Each row was made from one walk, in order. Every step used is in the known rows, and no mark comes twice. Write each row's walk.
In the rows, zero is written as 128.
Known rows
p -> r -> g: [149 133 123 127 182  70 110 145 155 114 115 119 140 154 162 107 162 136
  97  98 118 124 130 109 109 149 121 181  85 136  92 128 147 146 120]
j -> r -> g -> v -> u: [ 84 151  98 105 188  87 141 165 159 149 149 155 117 147 163 115 115 199
 101 121 107  69  90  95 117 126  89 203 143 131 122 156 160 148 154]
y -> k: [136 140 100 138 147 123 137 131 125  92 124 138 109 129 158 106  96 135
 134 130 131 181 131 148 157 140 132 123 113 139 136 126 140 131 133]
l -> k -> y -> m -> p -> r: [158  99 109 136 160  92 125 115 152  82 145 134  69 149 127 139 149 134
 115 127 117 113 162 116  81 165 147  81  20 134 133 144 104 169 122]
w -> l -> m -> p -> r -> g -> v: [118 122 160 121 146 101 103 149 148 105 199 126 141 156 184 120  83 158
 125  95 129  49 136  68  90 145 156 190  41 130  89 123 159 118 103]
w -> n -> m -> l -> k: [110  83 172 205  64 105 175  81 103 102 169 149  77 140 126 120  96 125
 178  84 139  61 129  98 162 166 140 105 138  73 141 111 170 128 154]
k -> y -> m -> p -> r: [152 104 104 102 162  67 110 154 159 114 148 112 106 166 143 139 132 114
 140 133 128 110 167 134  98 147 155  81  28 150 114 128 100 156  94]
n -> w -> l -> m: [102  73 197 158 139 159 150 121 105 139 160 141 135 133 155 129  73 145
 143  89 145  95 145  77 107 147 161 110 112 121 148 143 157 113 165]
n -> w -> l -> k -> y: [102  57 176 200 147 157 154  93 120  96 134 123  92 169 108 127 117 167
 119 106 131  87 116  85  92 156 155  56  96  93 184 151 165 146 192]
k -> y -> m -> l -> w: [137 102 141 116 134 118 129 126 117 172 156 143  67 150 132 178 109  92
 142 116 121 104 154 100  76 130 143  82  75 142 157 142 118 154 150]
n -> m: [120  82 150 143  80 115 132 153 113 122 165 122 129 140 137 128 114 104
 142 104 130 109 120 144 134 122 145 138 135 128 103 153 142 128 120]
k -> y -> m -> l: [121  94 135 117 121  84 126 144 122 150 159 112  84 161 124 187 115  98
 154 122 128  63 137 105  87 128 125  76  94 129 157 116 125 161 123]
n -> w -> l -> m -> p -> r -> g: [132  93 181 163 190 105 128 140 119 137 169 143 148 158 187 106  86 142
 132  75 132  88 154  67 111 175 163 144  56 136 111 142 171 116 146]
k -> y -> m -> l -> w -> n: [132  92 153 128 130 105 155 100 109 163 140 143  67 160 137 158  93 125
 169 109 139 102 158  95 103 144 146  55  79 121 163 125 132 146 159]
y -> m: [121 105 128  88 136 112 136 134 124 152 139 157 121 112 148 176 106 128
 143 134 135 124 150 123 100 123 134 119 118 151 123 143 108 152 119]
g -> r -> p -> m -> y -> k: [ 54 154  70 156  99  72 147 154 153 100 148 196 123 109 138 127  92 100
 130 140 120 112 129 164 133 179 122 125  90 156  94 170 199  97 110]
n -> w -> l -> m -> p: [113  89 185 165 153 152 144 125  99 147 181 148 140 141 156 119  61 139
 158  96 141  87 152  88 127 164 173 106  83 134 139 141 159 100 142]
j -> r -> g -> v: [ 94 156  92  94 167  82 137 167 160 126 132 135 109 154 162 122 118 193
 100 123 114  93  89  96 107 127  94 191 122 131 105 139 163 133 144]
r -> g: [127 129 132 135 163  90 113 153 113 149 119 116 131 155 145 118 131 148
 116 116 121 108 105 109 124 128 101 175 113 137 113 157 163 151 134]
u -> v: [168 131 117 126 115 116 128 144 145 135 110 135 133 133 136 120 141 179
 116 107 163 144 142  83  99  99 120 165 103 138 133 105 134 104 124]
k -> y -> m -> p -> r -> g -> v: [144  90  93 109 163  38  95 158 162 126 152 111  88 182 169 135 124 140
 123 131 122  85 147 102  72 141 123 137  16 171  99 164 126 166 115]
r -> p -> m: [ 62 139 107 127 109  80 144 151 142 121 131 161 160 130 107 150 124 123
 137 114 103 161 128 187 120 168 144 111 115 143 103 165 156 122 138]
r -> p: [ 82 140 127 132 132  93 130 145 147 120 114 126 163 129 100 130 121 134
 124 110 101 155 117 170 121 141 146 146 137 138 121 135 131 130 141]
p -> m: [103 124 103 121  95 120 143 137 125 136 148 161 125 132 136 160 125 117
 141 132 130 146 140 150 126 159 124  91  97 139 111 164 155 116 130]
k -> y -> m: [122  78 126 102 129  87 122 148 127 135 133  98 102 159 128 163 126 134
 139 136 131 107 137 129  84 118 130  79  80 143 140 149 112 165 117]
m -> p: [144 149 110 138 139 119 117 133 126 141 153 143 131 137 131 113 109 114
 150 140 124 123 136 133 152 147 139 122  92 133 120 132 125 116 112]
g -> r -> p -> m: [ 44 134  99 123  95  94 143 153 151 110 134 166 145 123 106 134 131 109
 106 148 101 103 120 160 115 180 118 124 101 133  96 168 178 104 142]
y -> m -> n -> w -> l -> k: [ 95  46 170 129 143 136 174  91 116 160 142 183  60 123 160 170  58 140
 167  83 131  73 143  50  81 180 143  87 128 124 167 155 160 132 188]
g -> v -> u: [ 98 112 117 139 119 137 129 112 156 134 154 167 104 119 148 115 101 145
 122 136 117  77 130 105 113 117 115 169 143 144 140 172 127 139 159]
l -> k -> y -> m -> n: [127  68 125 119 118 107 146 111 122 110 128 129  31 149 123 160 113 131
 131 116 117  77 133  97  77 158 107  83  80 129 163 164 130 163 157]
w -> l: [ 96 113 170 124 119 154 127 134 128 115 153 116 157 146 123 152 107 158
 143 118 137  90 103 109 113 121 159 110 135  82 141 102 150 124 124]

Which walk is each row?
[144 124 145 140 138 156 162  68 120 147 107 176 102 123 140  90 107 164
 146 104 141 179 148 110 145 148 149 100 106 115 139 151 133 105 168]	l -> w -> n
[ 96  70 169 135 126 142 135 126 131  87 154 110  99 159 107 186 113 178
 129 127 131  73 111  95  64 129 157  65  82  84 171 131 135 174 140]	w -> l -> k -> y -> m
[ 39  93 108 134 102  91 165 129 140 141 125 187  98 121 132 110  93  86
 124 112 100  79 133 128 119 223 110 113 114 147 115 184 209  77 188]	g -> r -> p -> m -> n -> w
[144 158  90 173 131 100 132 126 126 118 143 164  98 115 165 123  79 116
 162 122 152 137 143 133 154 125 130 124 121 158 131 124 151 115  85]	m -> y -> k
[126  89 127  73 126 101 148 129 120 171 137 158  74 120 163 169  77 107
 171 112 134  93 149  98  97 152 113 119 134 159 129 135 127 128 136]	y -> m -> n
[113  53 137 110 144 104 165 111 113 190 125 173  70 113 178 151  65 100
 172  95 133 101 159  77 101 171 117  99 130 169 148 160 145 117 178]	y -> m -> n -> w
[124  38 138 148 137 109 160  88 115 129 119 145  20 146 135 142 104 126
 133 102 120  88 144  82  77 181 110  65  85 139 176 184 140 156 195]	l -> k -> y -> m -> n -> w
[136 103 150  94 107 122 140 127  97 144 162 127  84 126 165 132  75  99
 150  87 132  80 148  86 120 164 100 157 107 157 120 133 141 104 133]	l -> m -> n
[102  80 177 190 155 173 162  89 123 109 137 158 106 134 126 128 105 162
 122  99 129  98 122  77 110 160 160  80 125  86 174 142 162 132 191]	n -> w -> l -> k
[154 108 125 154 133  55 109 171 133 119 179 130 142 168 168  95 121  98
 136  92 120 103 136 139 138 154 154 179  66 139  64 147 156 126 102]	n -> m -> p -> r -> g
[168 147 131 123 174  78 105 155 126 128 169 134 133 148 180 106 114 114
 115  99 124 102 162 106 124 166 135 193  29 166  75 136 132 126  94]	l -> m -> p -> r -> g
[169 148 128 117 150 101 114 143 136 111 175 140 135 125 168 111 113 103
 131 105 132 120 181 112 131 164 156 155  38 155  85 118 108 108  85]	l -> m -> p -> r
[106 109 190 116 118 157 126 140 108 118 182 113 149 134 143 159  87 154
 137 106 142  77 124  91 106 126 154 132 108 104 126 108 144 119 110]	w -> l -> m
[116  95 167 191 144 138 153 121 102 129 173 168 117 125 186 128  37 138
 167  80 160 103 153  82 125 146 163 105 103 149 146 136 178 106 132]	n -> w -> l -> m -> y -> k
[126  97 179 158 173 132 139 118 130 126 173 152 141 140 174 108  87 126
 143  81 140  97 169  80 116 176 187 110  61 132 122 119 148 103 139]	n -> w -> l -> m -> p -> r
[100  41 170 170 129 144 159  95 118 117 129 121  43 171 127 115  87 137
 146  82 123  47 114  62  95 190 123  60 116  97 184 144 180 123 207]	m -> n -> w -> l -> k -> y
[144 100 148 158 116 135 157  93  99 143 156 182 109 138 151  81  76 134
 172  95 141 159 155 130 170 162 176 109  81 119 111 167 147  94 155]	l -> w -> n -> m -> p
[148 100 105 109 182  36 102 169 143 127 143 102 112 183 154 137 135 129
 130 124 123 104 150 124  87 145 133 115  18 159 105 150 122 172 107]	k -> y -> m -> p -> r -> g
[104  70 156 164  77  99 160 109 110 112 145 124 119 146 135 102  97 148
 177  98 159 107 130 133 165 146 148 109 140  98 112 133 155 118 135]	w -> n -> m
[ 75  47 146 161  97 128 172 100 114 119 147 150  49 172 131 145  88 129
 155  90 124  75 127  88  98 213 121  28  83 107 163 182 204 113 201]	p -> m -> n -> w -> l -> k -> y
[151 107 130 145 111  86 122 155 141 106 182 136 132 148 159 103 122  86
 145 100 123 109 155 148 142 153 173 142  78 133  76 128 133 114  92]	n -> m -> p -> r
[167 159 100 131 161  98 115 128 163 107 147 140 135 135 148  97 137 110
 132 121 122 134 166 134 137 164 155 130  66 136  98 103 113 109  97]	m -> p -> r
[ 92  24 165 113 136 106 144 131 118 157 137 112  70 172 149 159  72 133
 170  98 139  56 131  79  76 159 134  48 100 132 167 146 159 139 166]	k -> y -> m -> n -> w -> l
[108 167 105  96 187  83 140 178 138 139 124 125 133 161 145 129 132 188
 108 118 116 113  91 113 124 129 102 168 121 118 115 121 162 143 132]	j -> r -> g
[ 97  40 174 171 152 143 159 101 124 118 142 141  87 151 124 163 100 163
 130 107 134  84 131  83  69 151 160  49  84 104 181 166 151 158 186]	n -> w -> l -> k -> y -> m
[116  91 130 198  78  78 164 112 112 105 158 155  99 133 172  94  63 138
 203  94 171 111 141 136 185 149 154 107 133 125 115 128 173 111 100]	w -> n -> m -> y -> k
[ 55  96 115 140 118  77 169 129 130 155 121 180 110 135 132 129  80 101
 160  81 101 138 135 150 120 215 128  97 127 165 124 184 188  97 192]	r -> p -> m -> n -> w
[138 113 168 162  87 141 143 130 101 163 190 172  97 134 143 143  90  61
 153  80 115 101 140 115 131 133 166 135 126 118 124 140 155 113 157]	n -> m -> l -> w
[134 131 169 117 143 130 115 142 136 100 196 127 158 142 164 133  95 138
 143  98 140  80 153  95 115 152 187 130  55 112 106  85 131 111  83]	w -> l -> m -> p -> r
[100 110 106 103  81 107 152 125 119 156 145 164  83 138 155 152  92  97
 162 108 126 103 139 124 134 192 106  89 116 142 114 157 178  93 147]	p -> m -> n
